Each row comes from the steps of one path. Every step used is in the known rows, and no mark comes twice. Write the path behind each row, first mark first.
Known rows
L, F, X, W: [  3   5  -5   6  23   2 -16  23  -3 -15 -18  -5 -11 -35  -4 -24   0  -9]
L, F, Y: [  7   1   0   4  -7   7 -12  -2 -14 -19 -21   9  -5 -44  -6 -10   7   9]
S, W: [ 10  -4  -8  -7   5   8  -5  -9  -6   1 -16  -4   4  -4   2   6  -6   1]
W, L, F, X: [ 12   0   1  -1   6  -5 -22  40  -6  -3  -8   8  -8 -23  -4 -17 -23   9]
R, S, W, L: [ 24  -4  -5  -3  -2   6 -14  -1   4   4  -4  -9   4  -3  -7  15 -32  13]
S, W, L, F, X: [ 21  -4  -7  -8  11   2 -26  31 -12  -4 -24   4  -4 -26  -2 -11 -29   9]
W, L, F: [ 12  -7   1   7 -13 -11 -16  31  -6   1 -11   6  -6  -8  -5  -6  -3  16]
S, W, L: [ 11  -4  -5  -2  -2   0 -11   3  -5   8 -13  -4   4   3   1   6 -17  19]
L, F, S, W, Y: [ 30   3 -17   8  13   4 -20  18   2 -17 -16   6   3 -29  -4  18  14   0]
L, F, S, W: [ 30   1 -17  -5   2  12 -15  -1  -1 -12 -27   1   1 -38  -8   4  -7   2]
X, R, S: [ 14   1  -2 -10  -4  -8  -6  14   9 -14  26   0  -3 -12 -10   8  -1   2]
R, S, W, Y, F, L: [ 10  12  -7  10  23  11  -3  28  -2 -16  23 -14  18  -5  -8  31 -15  -3]
W, L: [ 2 -1  4  5 -6 -8 -7 10  1  9  3  0 -1  6  0  0 -6 17]
X, W, L, F: [  5   0  -2  19  -3 -11 -17  23  -1  -3 -18  -7  -9 -14  -6 -13  12  16]
S, W, Y, F, X, R: [ 18   8  -4  -3  36  -6  -1  43  -3 -19  25   4   4  -9   3  15  14  -3]
R, S: [ 11  -1   0  -3  -1   6  -2  -1   7  -6   9  -6   0  -7  -8   8 -17  -4]
F, S, W: [ 21   5 -14  -6  11  15  -4 -19   7  -5 -14  -5   6 -20  -4  10  -8   4]
Y, F: [ 5  3  4  7  3  3 15 13 -1  2 11 -5  2  9 -1  6  4 -1]
L, F: [ 10  -4  -3   1  -7  -3  -9  19  -7  -6 -14   5  -6 -16  -4  -6   2  -2]

Write each row's path
[-2 12 -7 11 25  4  1 31 -9 -9 13 -9 18  2  1 23  3  2] => S, W, Y, F, L
[-12  13   0   7   9   4  10  25  -5  -4  17  -9  10  -2  -5   3 -12   3] => Y, F, L
[ 20  10   4   3  31  -9   1  51  10 -25  51   2   0 -14  -7  16   5  -8] => W, Y, F, X, R, S
[  8   9   4  -9  21  -6   9  38   0 -14  30   3  -3 -12  -2  -6   2  -2] => Y, F, X, R
[ 19  -3  -4   3 -10   6 -22  -1 -19 -11 -33   5  -1 -42  -5  -5  -5  28] => S, W, L, F, Y
[ 27   7  -3   3  37  13  -2  29   3 -15  18  -8   8 -11  -3  23 -16 -14] => R, S, W, Y, F, X
[ 6  3  4 21 14 -6 11 32  2 -5 22  0  6 15  2 20 28 -3] => W, Y, F
[ 26   4  -9 -13  31  -3 -21  27   6 -26  24   3   2 -26  -4  18  -9  -8] => F, X, R, S, W, Y
[-12  15   1  21  20  -4   5  41  -5 -11  29  -4  14   6  -2  17   8   2] => W, Y, F, L
[ -5  12   1   9  24  -2 -12  14   5  -3  -1  -9  -5 -10  -2 -18 -11  12] => F, X, W, L
[ 21   8 -13   7  20   7 -10  -5   9 -11  -4   0   9 -14   0  23  14   3] => F, S, W, Y
[ 25   1  -1 -11   3 -14 -27  51   2 -19  18   9 -12 -38 -14 -10 -27  10] => W, L, F, X, R, S
[ 25  -4 -10 -18   1   0  -9   4   4 -13  11  -4   1 -19  -8  15 -10   3] => X, R, S, W
[ 21   8 -11  -1   3   7 -12  -8   7   4 -12  -4   6 -15  -5   9 -13  22] => F, S, W, L
[ 16   6  -3   5  39   8   1  30  -4  -9   9  -2   8  -1   5  15   1 -10] => S, W, Y, F, X
[ 22  -2  -8   4  14   5 -13   3   5 -11   5  -5   7  -5  -3  29  -8  -6] => R, S, W, Y
[ 21   3  -5   7  -7  -4 -17  21   6  -2  -9   6  -5 -25 -10  -2  -5  20] => W, L, F, S
[ 33  -9  -8  -3  -9   3 -24  19  -3  -3 -17  -4  -2 -19 -11   8 -31  12] => R, S, W, L, F
[15 12 -1  9  9 10 16  7 10 -4 13 -5  4 -9 -6  9  5  2] => Y, F, S
[  2   4   1  21  -4  -2 -18   2  -8 -17 -25  -3  -8 -42  -9 -18  16  27] => X, W, L, F, Y
